Each row comes from the steps of one path. Every step used is in the known rows, and no mark comes twice. Write the path behind each row, first mark first.
In the rows, 128 means zero.
Known rows
b z w y p: [ 93  58 100  78  92 252 132 113  90 105 126 124 167 173  91 138 177 114
 121 121 120  80 154 127 151 144 179 148 130 131 127 119 154 131  74 135]
z t y r: [100 161 127 161 141  96 120 117 103 166 122  95 121  90 124 174 113 119
 118 130 122 121  85 150  90 115 109 140 123 117 160 132 134 130 165 142]
b z: [151 146  95 129 148 119 136 158 152 122 140 126 143 158 111 122 141 115
 109 123 122 127 125 107 114 120 155 119 159 129  96 138 116 146  59 137]
t y b: [177 148 108 177 132  43 145 148 158 133 125 127 132 114 145 121 110 146
 160 144 135 132  98 116 131 141 109 127 110 136 138 166  82 126 163 136]
t y c z: [164 160 136 125 153 108 120 122 128 176 104 102 135 103 171 148 126  97
 162 178 113 142 117 112 106 163 117 170 120 132  88 159 105 106 106 102]
l f: [182 142  87 115 129 113 146 174 124 118 124 127 125 114 131  99 109 122
 107  95 109 141 129 152 127 128 117 117 119  97 116 130 131 146 111 137]
c y x: [153 132 140 133 160  66 147 129 155 165 130 150 117 142 108 135 147 134
 140 150 120 143  98 113  93 134 105 118 105 131 118 116 101 134 117 123]
x z t: [ 91 153 160 105 135 127  93 114 137 101 136 126 132 115 122 130 107 147
  99  97 144 143 144 144 113 115 141 101 132 139 139 116 155 141 146 121]
w z t y: [ 97 146 110 158  99 106 100  90 128 157 123 102 114 100 152 154 125 154
 103 124 112 120 122 153 141 117 134 122 135 147 133 118 137 124 114 127]
r f: [191 157  85 141 147 121 138 188 146 136 131 146 143 122 138 115 108 105
 116 108 122 163 119 159 114 137  94 106 135 119 136 147 134 147  83 123]
c z w y: [127 124 158 106  92 198 120 143 103  88 127 146 165 150 136  77 138 112
 154 141 120 134 145  75 150 117 118 168 130 120 107 147 143 108  96 126]
v y r f: [170 150  78 166 174 113 139 194 114 168 118 145 120  79 108 134  85 101
 141 127 116 162  92 172 126  70 102 119 129 105 162 129 140 168 153 136]
l y c z: [158 134 126  67 177 130 145 119 127 154 104 123 122  98 147  88 142  97
 143 156 123 141 130 142 107 141 121 165 103 126  60 139 111 136  81 108]
z t y v: [107 138 129 107 119  92  94 104 145 166 132 102 128  91 112 178 133 127
 118 108 109 126 129 159 113 171 131 117 112 143 114 122 108 132 136 113]
x z w: [117 112 165 145 112 157  83 127 140  56 141 114 133 136 121 116 102 160
 117 113 145 166 147 100 153 131 137 124 135 120 175 118 148 121 143 112]
p z w y: [ 96  87 147 150  78 197 148 130 117  78 138 129 115 177 139  97 141 120
 126 127 145 147 167 136 167 136 130 128 137 110 150 116 130 113 135 132]
t y: [152 154 110 172 113  83 123 144 143 124 133 105 143 126 145 134 115 134
 135 160 115 160 105 124 137 139 117 135 132 129 149 142  89 136 123 131]
w z t: [ 93 138 123 125 122 136 121 115 132 135 136 122 110 113 137 120 133 144
 102  92 115 126 148 162 128 116 132 111 141 140 115 107 171 138  94 130]
z w y: [120  93 130 122  81 187 136 153 103  72 148 126 150 164 119  95 145 132
 130 129 113 133 134 117 162 140 126 140 121 121 153 123 134 138 107 123]
v y: [138 142 108 148 133 106 140 156 131  99 144 138 140 110 119 100 111 130
 138 142 110 181 136 157 157  92 133 120 118 129 142 129 128 168 155 123]
y c z t: [115 170 162  68 174 147 130 103 117 168 119 123 131  95 155 133 138 103
 137 128 113 117 134 136  79 153 120 152 111 139  64 154 185 116 108 107]
x z w y: [102  87 153 116  85 183  91 135 116  66 134 127 149 162 116  98 120 150
 125 123 147 152 157 118 174 122 155 125 122 124 166 107 125 132 124 118]
v y t: [167 134 114 141 154  81 152 167 114  92 158 147 101 112 122 106 106 122
 141 136 112 151 144 137 168 113 112 125 130 141 118 113  91 161 184 132]
p z w: [110 111 162 175 109 176 132 118 139  70 141 116  96 150 147 115 128 129
 118 116 139 166 162 126 144 146 114 126 143 105 157 122 160 101 148 125]
w y: [134 127 108 117 106 136 159 173 120 107 141 142 151 159 116  81 145 116
 132 132 120 141 141 159 137 134 134 126 121 129 118 127  90 156  96 130]
c y: [136 142 126 166 152  80 142 136 143 130 150 121 145 124 112 101 145 128
 138 142 113 183  93 124 100 132  99 141 108 144 120 147 106 136 118 128]
z w: [137 117 144 153 111 165 129 144 126  70 151 120 133 139 124 119 128 140
 130 114 107 158 128 112 145 149 112 140 128 118 161 137 163 124 123 126]
w z: [136 128 110 157 120 138 134 141 145 135 128 126 104 136 143  97 134 139
 122 112 117 147 147 153 152 121 131 119 155 127 113 101 124 138  79 128]
z t y b: [129 155 124 152 136  55 136 121 135 140 134 122 133  97 145 145 111 148
 137 125 133 106  92 129 111 134 114 115 103 145 136 169 128 129 177 134]
t y r: [146 154 109 196 141  83 128 147 119 155 119 100 119 115 125 145 111 117
 140 145 125 143  87 138 106 120 108 150 139 112 167 128  87 132 150 143]
c z: [162 178 152 122 145 126 130 149 146 125 120 147 153 130 145  86 123 108
 145 140 115 158 142  98 107 118 104 153 149 125  86 152 127 114  95 124]
p z: [128 128 140 164 134 134 154 145 156 109 134 127 101 153 151  99 130 120
 117 125 147 172 166 148 123 142 119 115 156 115 130 124 112 124 133 131]
b z t y: [107 159  93 127 127  98 105 109 137 151 133  98 150 131 128 174 129 130
  94 137 116  98  98 102 113 114 161 124 145 141 122 149 138 138  93 133]

Write each row's path
[133 169 162  89 131  93 104  94 137 177  94 151 128 110 152 171 119 122
 132 156 122  97 108  80  97 112 109 137 134 127 106 129 122  99 125 126]
c z t y x
[173 147  76 160 147  59 139 149 161 159 126 122 147 135 127 134 120 141
 145 145 140  95  85  83 125 120 151 121 140 143 109 171  83 131 118 141]
t y b z
[ 87 151 154 130 129 144 139 108 136 114 139 125  99 129 146 128 134 120
  96  98 141 142 161 163 105 131 120 103 145 122 124 125 156 127 148 135]
p z t
[143 113 168  71  94 178 129 134 115 123 108 177 136 170 134 107 141 120
 154 148 120 100 143  70 143 120 119 149 130 110 109 110 119 103  96 120]
c z w y x
[151  93 138 117  98 153 145 164  85  73 162 136 122 156 121 101 137 118
 137 126 121 107 147 103 180 155 107 151 129 125 121 107 100 131 134 131]
z w y t
[122 139 107 167 122  66 127 100 142 168 117 121 108  86 159 145 115 164
 134 116 133  92 115 142 138 121 129 114 124 151 116 142 127 118 153 132]
w z t y b
[ 49 105 140 116 136 187 140  70 109 113 123 130 115  94 128 145 146 115
 104 115 130 141 189 219 129 121 148 115 117 135 150 106 183 134 209 130]
v y p z t
[121  86 149 158 100 156 171 138 121  84 131 146 108 160 147  76 139 135
 147 114 165 113 157 127 165 142 124 119 122 116 136 138 127 111 171 135]
p z w y b
[121  97 170  70  97 197 104 127 122 134 119 147 148 141 105 102 151 101
 165 113 107 126 168 103 144 149 132 155 123 128  73 114 122  95  97 111]
c z w y v
[132  76 112  78 100 174 136 143 117 133 123 152 131 202 101 141 154 128
 116 130 130  60 129  75 152 121 169 122 139 116 120  98 124 134  63 137]
b z w y x
[123 150 108 108 175  94 153 136 144 142 136 147 145 126 119 125 131 134
 118  97 139  73 107 107  99 116 152 103 129 149  88 165 165 138 120 145]
y b z t
[120 189 150 120 119 103 100 102 126 152 117 115 162  99 161 141 114 119
 128 153 112 135 109  95 103 116 106 156 136 138 106 163 140 102 129 123]
c z t y
[132  81 158 104 102 156 108 146  94  65 153 134 117 161 114 102 117 139
 131 118 153 118 169 100 191 144 130 128 141 134 140  86  91 129 155 124]
x z w y t
[ 91 116 156  39 110 127 110 119 126 141 110 165 120 152 113 133 126 142
 109 116 159  96 155 146 121 108 164  93 120 133 124  77 108 149 135 123]
w y x z t
[ 81  75 146 160 105 219 134  77 105  72 128 122 105 113 123 140 139 132
 134 123 128 162 188 172 175 130 140 132 124 116 183 108 184 117 205 125]
v y p z w
[119 128 158 121 113 199 133 145  81 131 111 137 142 139 122  86 138 100
 165 137 124 116 123  79 125  97 110 176 141 102 126 127 143  99 118 134]
c z w y r
[107  82 115 104 131 192 160  86 132 113 103 125 102 117 131 100 162 113
 108 123 152 138 179 213 125 151 126 135 114 117 125  99 104 135 140 130]
l y p z
[170 139 133 157 172  55 153 148 124 127 163 129 115 122 115 117 141 116
 142 145 119 155 114 113 118 147  82 144 125 150  92 127  77 131 147 136]
c y t
[138 128 105 128 164 104 152 145 121 128 138 116 113  95 129 128 125 117
 152 147 104 168 135 189 147 132 146 128  93 131 133 131 136 172 147 105]
v y c
[ 89  71 164 147 110 245 139  88 119  86 128 113  98 140 129 140 155 125
 121 111 143 142 184 164 143 179 123 141 135 117 164 112 173  98 157 123]
y p z w
[113 160 122 146 112  88 109 111 126 126 136 101 142 105 141 159 114 135
 111 137 108 140 104 134 117 132 119 126 122 139 148 146 133 134 138 131]
z t y
[131  79 156  86 120 135  94  98 142  78 110 141 100 136 112 121 112 168
 116 118 158 135 133 120 153 105 137 115 114 111 166  68 110 136 132 114]
l y x z w
[143 187 154 125 144  64 124 110 136 161 111 145 148  86 164 127 110 135
 154 145 136 103  98  79  99 113 101 140 115 146  95 187 133  96 174 129]
c z t y b
[139 108 122 171 161  96 141 116 146 129 152 127 151 139  97 113 146 150
 149 138 137 111  70  50 117 123 138 137 111 148 115 178 155 106 129 138]
c y b z w
[149 108  95 144 124 187 136 184  79 139 122 137 133 130 107 122 118  98
 132 108 126 121  96 148 135 117  99 142 123  89 173 118 153 133 110 135]
z w y r f
[ 64 114 152 104 132 201 142  75 122 126 121 120 110 119 133 150 156 106
  97  93 137 119 183 202  96 167 129 118 132 131 130 113 180 114 163 130]
y p z t
[113  97 103 109  95 189 131 150 109  95 146 123 163 184 104 113 148 125
 116 130 123  98 131  92 159 117 170 142 137 123 128 133 131 136  61 129]
b z w y
[144 149 169 139 118 176 112 131 126  84 127 140 153 132 140 101 123 121
 145 135 111 153 135  63 131 123  99 162 139 115 121 156 172  92 109 119]
c z w
[ 96 129 162  79 142  92  99 105 139 129 118 164 106 104 109 157  91 157
 115 123 145 134 144 152 140  72 159  76 120 139 148  82 139 157 186 121]
v y x z t
[174 135 117 136 118  68 130 136 149 155 116 141 114 144 137 164 120 134
 136 154 124 128 106 120 129 137 117 118 130 119 150 113  70 129 125 127]
t y x
[110 144 118 129 189  56 148 117 146 176 146 132 153 110 102 129 148 137
 128 119 137  89  74  93  77 108 136 113 109 167  77 169 155 129 139 141]
c y b z t
[ 93 128 141 139 137 108 131  76 122 168 122  79  82 105 173 184 135 115
 111 146 141 124 136 183 103 176 132 124 120 127 132 131 136 119 157 117]
p z t y c
[167 155  95 178 191  90 139 175 125 204 127 128 127  96 101 129 123  93
 142 127 127 161  67 151  78 112  69 132 122 115 136 144 133 129 128 133]
c y r f
[ 84 131  92  99 126 166 108  78 114 157 115  92 162 119 116 198 150 124
  96 133 112  75 118 137 101 137 167 132 136 145 125 140 146 129 108 138]
b z t y p
[ 98 153 141 132 115  84  68  99 138 127 124 100 136 104 137 156  96 155
 103 134 141 148 124 133 125 119 141 109 132 140 154 127 127 132 159 121]
x z t y
[150 131 113 135 120  90 104 137 162 165 125 103 120 113 110 158 127 120
 144 129 105 154 126 152 129 177 128 118 125 136 110 115  64 134 121 110]
t y v
[134  99 145  72 112 122 121 149 142 137 108 170 121 175 107 117 127 137
 136 128 163 115 156 138 139 118 152  92 128 123 127  75  56 147 107 120]
w y x z
[155 120  96 179 123  99 123 127 142 109 132 113 145 139 129 149 116 150
 145 146 137  92  77  56 146 126 151 137 134 134 141 170 129 110 134 139]
t y b z w
[167 137  80 131 144 148 155 206  99 181 113 151 136 134 112 104 120  85
 133 114 135 121 106 176 114 110  98 127 131  99 139 121 108 154  97 142]
w y r f
[151 113 118 147 145 134 141 142 145 103 144 132 135 146 115 117 130 146
 138 106 140  88 107  72 136 128 147 120 135 133 123 162 164 123 119 136]
y b z w
[110 135 156 129 114  91 128  81 145 161 109 129  77 134 158 189 124 134
 103 141 150 109 136 141 108 142 127  99 139 121 140  98 107 112 165 132]
p z t y x
[149 121 160  96 140  93 112 136 163 129 115 161 106 153 119 137 106 146
 123 122 154 134 145 125 119 122 141  91 140 119 144  87  95 138 126 121]
y x z
[ 76 111 110 127 101 170 107  56 110 161 106  96 117  94 142 185 148 146
 109 115 109  98 148 182 135 148 143 137 132 152 136 103 153 117 120 126]
w z t y p
[151  89  92 115 152 128 149 129 137  83 131 130 134 127 108  99 133 154
 124 119 148  89  94  85 148 107 148 139 115 131 116 150 131 136 111 137]
l y b z w
[128 146 104  94 132  79 109 101 145 179 109 126 120 150 124 208 126 130
  96 143 127  65  91  91 103 110 161 105 141 134 119 118 114 132  94 136]
b z t y x
